Each row was made from one small tree. Brackets hold a mark, then the marks that hang from it, in alphabetical order. Every link used is in the known rows. Write each row's tree.
Known rows
(vezo nevo): [  4  -1   3  -7  -6   8   2   8   5   3   4   5   9   5   5  -1 -19   5
  -7  -2  -5   1   1  -5]
(fovu (nevo (pesok sozen) purin) (sepam bofin dofu)): [ -9  -2  14 -12 -19   9  23  -8  -5  11  12   5 -16  27  13  -9 -33  -7
  -9   9  -4  -3  -9  -3]
(firer (sepam bofin dofu)): [-14  -3   8 -11  -6  11  14 -19   4   4 -13  19  -3  15   9  -7 -16  -2
  -5  16  -8  -4   2  -4]
(fovu nevo sepam): [ -7   7  10  -7 -13   2  11   1  -3  -4   8   0  -1  18   8  -8 -15   1
 -16   2  -9  -2 -12   3]
(zudi (firer (sepam bofin dofu))): [ -5  -3   0 -21 -12  15  18 -16   2  -4 -13  15  -1   7  10  -2 -15   0
  -1   2  -6  -6  -4   0]
(firer (sepam dofu)): [-12  -2   0 -12  -7   4  15 -18   0   7  -9  12  -1   8   7  -6 -15  -1
  -2  14  -6   0  -3  -3]
(fovu (nevo (pesok sozen) purin raro) (sepam bofin)): [ -7  -3  19  -8 -17   9  13  -5  -4  10  17  -3 -17  28  10  -7 -30  -9
  -2   3   0 -14  -5  -3]
(purin (nevo pesok raro)): [  0   1  -2 -10  -7  11  -9  -4   4  10  -2  -2  -7  16   6   6 -12   0
   7  -2   2  -9   4  -7]
(bofin (sepam dofu)): [-12   3  -9 -11  -1   8  18  -8  -1   2  -6  10  -5  11   9   5 -13   4
   7  13  -1   7   1 -10]
(nevo fovu pesok): [ -2  -3   4 -11  -2   0   6   7  -7  -2   8  -3 -10   5   8  -1 -10   4
  26  -2   2   8  -3  -4]
(nevo (fovu (sepam bofin dofu)) pesok purin raro): [  2 -12   2 -13 -11   3  20  -1 -12   9  10   2 -25  13  13  -3 -26  -1
  27  -1  19   0  -7 -15]
(purin (nevo (fovu sepam) (pesok sozen) raro)): [-13   2   1 -10 -13   9   0  -3  -2   7   8  -9 -11  26   5  -4 -16   0
   5  -8  -2   1   9   0]
(vezo (nevo fovu purin raro)): [  9  -6   2 -10 -10   2   4  18  -2   5  12   4   0   6   6   2 -25   5
  13 -11   6   3  -2 -13]
(purin (nevo (fovu (sepam dofu)) pesok raro)): [ -6  -2  -4 -13 -14   9   2  -4  -4   5   0   1 -10  19   8  -1 -18   2
   8  -4   3   3   3  -7]
(pesok sozen): [-14  11   7  -8  -4   2   7  -3   4   8  -1  -6  -2  11   4  -3  -4   0
  -6   2 -10  -2   6   4]
(sozen pesok): [  0  -2  -2 -17   1  -2  10   5   7   2  -1  -9 -13   2   5  -3  -4   5
   1   7  -2  -4  -7   1]
(nevo pesok purin): [ 10  -3  -2  -9  -1  -3  10   0  -7  12  16  -7 -18   6  10   3 -13   0
  20   3  13  -2 -15 -12]
(raro (nevo (fovu sepam) purin)): [  3   7  -1  -6   2  -9   7  15  -3  -6  22  -3  -1  15   7  -3 -13  10
   0 -14   8  10  -6 -10]
(dofu sepam): [ -7   5  -3 -11   0   1   6 -17   3  -4  -4  -4 -12   0   4  -3  -4   5
  -4   3  -7   6  -2   3]
(nevo fovu purin raro): [  4   1  -1 -11  -4  -6   7  13  -8   3   6   0 -13   4   9   5  -8   4
  26  -9  12   0  -8 -14]
(fovu sepam): [ -5   5  -2  -4  -5  -2  14  -6  -3   0   5  -5  -7  10   8  -8  -5   4
 -10   2   2   0  -7   0]
(fovu (nevo (pesok sozen) raro) (sepam bofin dofu)): [-15  -5  20 -13 -21  17  15 -13  -1  10  -2   8  -9  24  10  -8 -35  -9
  -7  11  -8 -11   4   0]

Write each row's tree
[ -2   3  13 -12 -11   2   8   4  -3  10  16  -4  -9  17   7   0 -22  -5
   5   3  -6  -4 -11  -2] => (fovu (nevo (pesok sozen) purin))
[  6  -4  -1 -12  -2  -6  11  11 -12   4  20  -6 -19   7  10   1 -12   3
  31  -5  12   8 -14 -11] => (nevo fovu pesok purin)
[  5   1  10 -12  -9   0   6   7  -5   6  15   0  -9  13   9   3 -20  -3
  10   3  -1  -4 -17  -7] => (fovu (nevo pesok purin))
[ -9   7   0  -9  -7  10  -5  -5   5  11   4  -6  -6  23   5   0 -11   0
  -4  -1  -8  -2   6   1] => (purin (nevo (pesok sozen)))
[ -3  -2  -5 -21 -13  10  20 -16  -1  -2 -10   9   1   2   7  -1 -14   1
   1   1  -5  -2  -8   0] => (zudi (firer (sepam dofu)))
[  4   4   9 -12 -11   1   3   8  -2   5   4   4  -4  10   8   6 -17  -2
   6   0  -1 -10 -12  -9] => (fovu (nevo purin raro))
[ -6  -8   1 -13 -15  -2  23  -4 -14  16  15  -9 -24  13   9  -5 -27  -4
  24  -3  13   4  -3  -9] => (nevo (fovu (sepam dofu)) (pesok sozen) purin raro)
[ -3   3   4  -7   0  -6   9   9  -5   2  29 -12  -7  19   6  -6 -22   4
   6 -12   7   9   0  -6] => (raro (nevo (fovu sepam) (pesok sozen) purin))
[ -4   1   2 -10  -3  -4  13   6  -5   5  22  -6  -6  17   7  -5 -26   4
   6  -9   6  12   0  -9] => (raro (nevo (fovu (sepam dofu)) (pesok sozen) purin))
[  0  -7   6 -13  -4   4   2   5  -7   2   2  -2 -11   2   7   3 -14   2
  34  -3   7  -1   2  -7] => (nevo fovu pesok raro)
[ -5  -6   0 -12 -10   1  19  -3 -11   1   7   0 -13   8  10  -7 -18   3
  16   2   5  12  -6  -4] => (nevo (fovu (sepam dofu)) pesok)
[  2  -4   4 -10  -6   1   8  -5  -4  22  12 -12 -19   9   7   4 -20  -6
  22   1  12 -12  -1 -10] => (nevo (pesok sozen) purin raro)
[ 10   2   1  -8   6  -3   1   8   1   5  19  -4  -3   9   7   5 -18   4
   9  -5  11   0  -5 -14] => (raro (nevo pesok purin))
[ -5  -6   4 -10 -11  -4  17   0 -13  13  22 -16 -24  15   7  -6 -22  -3
  25  -7  13   1  -3  -7] => (nevo (fovu sepam) (pesok sozen) purin raro)
[ -1   0  15 -13 -13   4   5   3  -3  14  11  -4 -10  15   7   4 -26  -8
  12   2  -2 -11  -6  -5] => (fovu (nevo (pesok sozen) purin raro))
[ -7  -8  16 -13 -19  16  14 -11  -3   5  -4  12  -9  18  12  -5 -33  -6
  -2  11  -2 -11  -2  -5] => (fovu (nevo pesok raro) (sepam bofin dofu))
[ -4  -4   2  -8  -6  -1  13   1 -11  -3  15  -8 -14  11   9  -8 -13   4
  17  -2   5   9  -6  -2] => (nevo (fovu sepam) pesok)
[ -3   5  12  -6 -12   4  14   3  -3  -2  14   4 -10  25  12  -8 -18  -1
 -14   2  -3  -5 -16  -4] => (fovu (nevo purin) (sepam bofin))
[  8 -12   6 -10  -9  12  -1   3   2  11   5   2   2   3   5   2 -30  -1
  10   0   4  -7   6  -9] => (vezo (nevo pesok raro))
[  4  -5  -3  -8  -6  -8  19   5 -16   3  26 -11 -23  13  11  -6 -15   3
  22  -5  15  10 -17  -9] => (nevo (fovu sepam) pesok purin)
[ -1   0   4 -13 -20   1  20  -3  -7   8   3   7  -9  14  11  -2 -27  -3
  -6   4   3  -5 -15  -9] => (fovu (nevo purin raro) (sepam dofu))
[ -6   7  -3 -11  -8   7  -8   7   3  -1  -5   3  -2  17   6   4  -4   6
   5 -10  -3   0   5  -5] => (purin (nevo fovu raro))
[ -6 -12   7 -13 -11   9  14  -5  -8   3  -2   5 -16  10  11  -4 -23   0
  22   2   9  -1   4  -8] => (nevo (fovu (sepam bofin dofu)) pesok raro)
[ -2  -4   5 -13  -8  -2   9   6 -10  14  16 -11 -20  10   7   2 -19  -3
  33  -6  11  -1   0  -9] => (nevo fovu (pesok sozen) purin raro)
